Each row was made from one small tree. The marks that hang from a mark follow it in brackets, in alphabetical order. Every link used is in the known rows. Write each row's tree.
Known rows:
Q{J{F N}}: [-8.6, -1.7, -0.5, -14.2, 3.3, -27.5, 18.8, -14.8, 10.7, 1.6, 1.3, -4.0, 1.1, -12.9, -6.2, -0.3, 18.6, -14.6, 4.6, -18.0, 6.7]
D{J{E{R} F N}}: [-7.1, 5.0, -0.4, 10.5, 1.3, -1.6, -17.7, -11.4, 60.6, -42.3, -1.4, -3.2, -6.8, 19.7, 13.1, -7.1, 25.9, -29.3, 34.4, -16.2, 39.7]
Q{J{E F N} T}: [11.0, -0.4, -1.0, 17.2, 5.0, 16.2, -11.6, -5.6, 8.7, 1.8, 9.2, -3.3, 10.4, -2.0, -4.6, 23.0, 6.2, 2.7, 29.8, -18.5, 26.9]
P{J{F N} T}: [24.9, 25.9, -12.1, -3.0, 2.5, -4.8, 0.7, 19.9, -15.0, -0.2, 3.3, 20.1, 6.6, -8.3, 13.3, 16.6, -14.2, 14.3, 6.7, -0.2, -7.2]
D{J{E{R} F}}: [-1.8, -4.6, -5.6, 11.2, -3.2, -26.0, -29.5, -6.4, 50.6, -30.5, 3.3, -4.8, -8.9, 21.6, 6.6, -6.2, 27.8, -43.9, 8.7, -7.9, 41.2]
J{E{R} F}: [8.7, 15.6, -16.2, 34.9, 5.9, -25.1, -47.8, -2.1, 49.9, 3.5, 1.0, 4.8, -3.0, 9.2, 5.4, 0.2, 14.4, -29.6, 33.7, -12.6, 24.0]
J{E F N}: [4.9, 16.3, -5.0, 15.3, 10.6, -5.2, -11.4, -25.8, 27.5, -20.5, -12.0, 0.0, 4.8, 4.5, 9.6, 12.2, 9.2, -9.4, 41.9, -22.7, 5.4]
R{E}: [11.1, -18.9, 6.8, -34.8, -5.1, -7.1, 24.5, 16.8, -28.5, 24.7, -25.8, -5.7, -8.3, -1.7, -3.5, -5.3, -2.6, -1.4, -11.1, 0.5, -1.4]
Q{J{E F} T}: [18.6, -9.7, -5.3, 20.0, 0.0, -8.3, -22.9, -3.2, -0.8, 16.0, 13.7, -5.7, 8.5, -0.3, -12.9, 23.1, 6.8, -14.2, 3.9, -11.2, 28.2]
P{J}: [16.3, 1.0, -5.4, -33.4, -6.5, -14.1, 9.1, 38.3, -2.6, 48.5, -0.7, 6.6, -4.3, -11.3, 9.3, -2.7, -5.8, -27.8, -22.1, -3.1, -33.2]
P{J{E F} T}: [38.3, 24.3, -22.2, 15.8, 0.7, -11.9, -25.6, 41.5, -2.2, 10.9, 9.9, 20.4, 5.2, -4.8, 18.6, 27.2, -7.0, -14.7, -4.4, 6.3, 10.6]
D{J{E{R}}}: [2.7, -7.0, 3.0, -1.2, -7.7, 9.0, -21.6, 16.9, 49.0, -1.0, -0.6, -3.5, -13.8, 16.8, 18.1, -20.8, 19.3, -41.1, 1.4, -11.1, 20.9]
Q{J{E F N}}: [-2.1, 4.5, -5.1, 1.7, 6.7, -11.8, 4.1, 4.5, 31.9, 1.1, 3.9, -1.0, 1.4, -10.6, 7.1, 9.6, 24.4, -30.5, 19.2, -19.1, 22.2]
T{D}: [-9.9, 1.2, -1.9, -12.5, -4.7, -29.0, 6.2, -52.0, -24.6, 13.8, -16.8, -15.9, 1.3, -10.2, -20.4, -28.1, -14.1, 25.0, -19.9, -1.3, -51.3]
T{D P}: [-28.7, -18.6, 14.0, -3.1, 4.7, -19.1, 23.9, -36.3, -41.0, -3.3, -12.1, -9.2, -2.2, -1.2, -24.2, -11.8, -6.5, 22.7, -20.7, 13.1, -30.4]
Q{J}: [3.3, -13.0, 3.4, -26.8, -5.1, -17.0, 16.0, 11.9, -1.3, 42.6, 1.8, -4.4, -6.0, -16.4, -0.8, -15.0, 12.5, -28.3, -26.7, -13.8, -10.2]
J{E{R} F N}: [1.8, 25.3, -10.6, 31.3, 10.5, 3.2, -33.8, -6.4, 61.7, -11.0, -2.2, 7.1, -1.0, 7.5, 13.9, -1.4, 12.8, -11.6, 60.9, -21.8, 22.7]
T{D{J{E}} P}: [-31.3, -28.3, 17.8, -4.5, -0.6, -3.9, 22.5, -24.2, -14.2, -34.1, -5.6, -14.0, -6.8, 13.1, -10.9, -6.5, 12.6, -6.1, -24.5, 14.4, 3.3]
T{D P{J{E N}}}: [-25.4, 0.3, 4.9, -8.5, 7.6, 21.5, 26.8, 23.6, -4.4, 7.1, 0.5, 3.0, -1.0, -9.0, 3.3, 6.3, -1.8, 5.1, 4.3, 15.7, -15.8]

Write each row's tree:
[-22.4, -3.1, -5.6, 5.1, 7.5, -32.1, 7.4, 5.9, -11.5, -8.1, 7.6, 0.1, 1.5, -3.8, -16.4, 20.7, 4.3, -8.5, -10.6, 26.7, 0.1]
T{D P{J{E F}}}
[6.7, -31.5, 15.6, 12.7, 4.8, 38.5, 2.9, 33.7, -15.6, 31.0, 13.9, 2.4, 0.8, 2.5, -2.7, 22.9, 7.5, -15.1, -3.9, -1.7, 26.2]
Q{J{E} T{P}}
[41.8, 28.2, -19.9, 17.6, -3.0, 32.1, -38.8, 83.2, 28.5, 50.1, 14.0, 26.8, -4.8, -6.5, 34.5, -1.5, -11.1, -15.8, 5.1, 3.9, 10.2]
P{J{E{R}} T}
[-14.5, -3.3, 0.4, 4.9, -0.6, -16.5, 7.5, -58.6, -24.9, -7.4, 6.2, -17.0, 14.2, -12.4, -37.8, -0.8, -9.0, 47.1, 6.8, -2.9, -3.5]
Q{J{F N} T{D}}
[-15.7, -3.1, -2.0, 0.5, -9.5, -10.7, -16.1, -23.9, 30.7, -9.1, -3.5, -16.3, -8.1, 6.8, -4.4, -35.9, 7.7, -5.4, -9.1, 2.8, -1.1]
T{D{J{E{R}}}}
[5.7, 6.5, -7.7, 17.9, -4.6, -26.8, -15.9, -48.6, -20.7, -44.2, -4.9, -7.3, 4.7, 7.1, -9.4, -6.1, -6.3, 22.4, -21.0, 10.3, 5.8]
P{T{D{J{E F}}}}
[-1.5, 4.9, 7.2, -6.8, -6.9, 6.7, 15.2, -44.3, -34.1, -31.1, -15.1, -6.2, 1.3, 0.8, -2.8, -27.5, -17.4, 49.4, -20.1, 1.9, -23.6]
P{T{D{J{N}}}}
[-4.6, 13.2, -9.2, 16.1, 7.6, -1.8, -17.2, 20.2, 65.6, 10.4, 13.9, 5.6, -3.5, -7.5, 10.1, -4.5, 27.9, -34.0, 36.1, -18.5, 39.0]
Q{J{E{R} F N}}
[-5.6, -3.2, 4.7, -3.9, 1.1, -10.3, 2.8, -29.1, 30.8, -51.3, -9.1, -8.1, -2.2, 17.3, 9.5, 6.3, 22.4, -30.1, 15.3, -17.8, 21.8]
D{J{E F N}}
[-5.5, -20.8, 10.5, -9.2, -13.7, -5.0, 1.3, -60.4, -42.4, -9.3, -8.7, -23.3, 5.2, 10.4, -30.0, -18.0, -20.6, 39.6, -25.4, 1.8, -25.5]
Q{T{D{J}}}
[1.8, -13.3, 5.5, -9.5, 5.1, 15.8, 14.3, 65.6, 1.5, 28.8, 3.7, 14.7, -6.4, 1.0, 17.4, 22.9, 7.7, -42.6, -8.8, 8.5, 1.8]
T{P{J{E}}}
[-27.3, -9.8, -1.7, -8.8, 4.3, -46.8, 20.9, -10.1, -31.8, -8.1, 5.1, -2.0, 0.7, -5.4, -28.6, 13.1, 0.7, 5.0, -22.7, 28.4, -13.0]
T{D P{J{F}}}
[-14.0, -11.2, 13.4, -6.0, 0.9, 30.1, 21.2, -3.7, -46.9, 9.3, 2.8, -1.3, 7.8, -1.9, -19.7, 9.9, -26.4, 47.7, 1.8, 15.6, -23.8]
Q{T{D P{J{N}}}}
[-3.0, 0.6, 7.6, -1.7, -2.9, 31.7, -7.1, 12.1, 58.9, -12.3, -4.7, -1.2, -12.1, 15.1, 27.0, -23.5, 18.6, -28.7, 25.2, -19.8, 20.9]
D{J{E{R} N}}
[26.1, 24.3, -17.2, 4.9, -3.6, 8.6, -14.3, 31.9, -13.2, 31.8, 4.8, 9.1, 4.1, -17.2, 12.2, -2.6, -22.3, 17.8, -20.2, 15.2, -23.3]
P{J{E} T{D}}
[-2.3, -4.5, 2.3, 3.3, 5.4, 22.9, -5.2, 79.9, 29.0, 37.3, 14.5, 19.1, -11.4, 3.1, 20.8, 10.0, 12.4, -42.5, 7.0, 9.6, 16.9]
T{P{J{E{R}}}}
[-44.3, -30.4, 14.7, -6.6, -1.0, -51.3, 26.9, -63.7, -32.3, -61.2, -3.2, -17.0, -2.8, 15.4, -35.3, 0.0, 13.4, 4.7, -32.0, 19.8, 5.8]
T{D{J{F}} P}
[-5.3, 8.6, 0.8, 2.5, -3.1, -20.8, 6.3, -64.8, -32.3, -55.3, -11.1, -8.0, 5.5, 4.1, -13.8, -14.1, -11.1, 47.0, -13.0, 4.4, -7.7]
P{T{D{J{F N}}}}
[-3.0, -5.2, 10.6, -11.9, 9.9, 36.4, 23.8, 60.0, 9.9, 16.5, 0.9, 14.8, -5.2, -1.3, 24.6, 21.8, 6.7, -27.8, 12.8, 1.7, -1.5]
T{P{J{E N}}}
[-34.8, -2.8, 3.0, -10.5, 7.2, -25.2, 32.4, -15.1, -22.9, -20.4, 2.5, 0.3, 3.2, -6.0, -20.7, 12.0, -1.4, 17.6, -1.0, 21.2, -14.2]
T{D P{J{F N}}}
[-2.1, -15.5, 2.7, -6.9, -9.1, -4.7, 2.4, -29.6, -37.7, 34.4, 5.0, -18.4, 8.0, -15.0, -33.6, -14.7, -15.1, 33.2, -25.4, 1.3, -21.3]
Q{J T{D}}
[-18.4, -8.4, 1.3, -6.7, 3.8, -1.9, 15.4, 27.6, -11.8, 16.3, 4.7, 1.1, -2.4, -7.7, -5.0, 6.3, -1.4, -9.1, -18.5, 22.6, -15.2]
T{D P{J{E}}}
[10.9, 4.1, -1.7, 7.5, -7.1, 1.6, -9.0, -27.2, -21.7, -20.1, -8.6, -6.8, 0.4, 3.2, 2.1, -18.9, -12.1, 23.6, -28.1, 6.4, -8.7]
P{T{D{J{E}}}}
[-14.9, -7.6, 8.5, -13.2, 9.4, -10.0, 30.4, 24.7, -10.2, -10.0, 3.5, 13.1, -1.3, 1.3, 1.0, 26.9, 7.6, -15.8, 8.2, 6.8, 2.3]
T{P{J{F N}}}
[31.8, 36.0, -13.6, 14.8, 1.6, 54.3, -26.1, 78.2, 38.7, 37.5, 10.6, 29.6, -2.8, -8.6, 43.4, -2.9, -12.4, -0.7, 31.0, -4.5, 8.5]
P{J{E{R} N} T}
[16.8, 33.4, -12.6, 3.7, 0.2, 32.0, -4.1, 27.8, -4.0, 18.3, -0.4, 11.6, 6.8, -18.9, 19.9, -3.9, -24.2, 31.9, 5.0, 8.0, -23.7]
P{J{E N} T{D}}
[-7.9, -16.5, 4.2, 1.1, -10.1, -32.6, -6.1, -78.1, -41.0, -35.2, -4.3, -24.0, 9.5, 14.3, -40.4, -3.4, -14.4, 38.4, -18.4, 5.6, -8.8]
Q{T{D{J{F}}}}
[4.1, -0.6, 2.1, -5.4, -10.4, -12.5, 3.7, -44.7, -40.6, -20.1, -9.9, -7.9, -0.6, 1.8, -9.3, -26.2, -17.1, 37.8, -40.1, 9.5, -22.7]
P{T{D{J}}}
[30.1, 22.7, -4.3, -15.0, -2.5, 28.1, 9.3, 45.5, -16.2, 28.8, -1.8, 21.0, 2.2, -13.0, 24.8, 1.0, -22.2, 16.5, -2.4, -3.4, -23.2]
P{J{N} T}
[31.2, 32.8, -17.5, 13.1, 5.4, 11.5, -14.9, 36.6, 9.9, -1.5, 6.1, 21.7, 7.6, -6.4, 26.3, 25.4, -8.1, -0.5, 21.2, -0.7, 9.6]
P{J{E F N} T}
[11.1, -23.2, 13.6, -5.6, -0.5, 24.1, 9.9, 32.8, -43.8, 31.2, 6.2, 8.7, 1.7, 6.8, -7.4, 24.6, -17.1, 4.2, -10.2, 9.8, -9.4]
Q{T{P{J}}}
[12.1, 3.0, 2.6, 19.1, 0.9, 58.6, -23.5, 34.5, 39.8, 41.1, 14.0, 4.2, 0.0, -3.9, 11.8, -7.2, 3.3, 1.3, 39.6, -20.9, 26.3]
Q{J{E{R} N} T}
[0.0, -7.1, 12.1, -18.2, -3.1, 24.1, 11.7, -3.9, 29.5, -21.5, -14.1, -7.6, -6.8, 12.2, 23.7, -10.0, 14.6, -24.7, 8.2, -22.0, 2.2]
D{J{E N}}
[-8.2, -13.9, 14.5, -11.0, -9.7, 14.4, 9.6, -62.7, -34.9, -21.7, -12.3, -21.9, 6.6, 9.7, -23.9, -18.1, -20.8, 51.0, -5.3, -3.9, -24.1]
Q{T{D{J{N}}}}
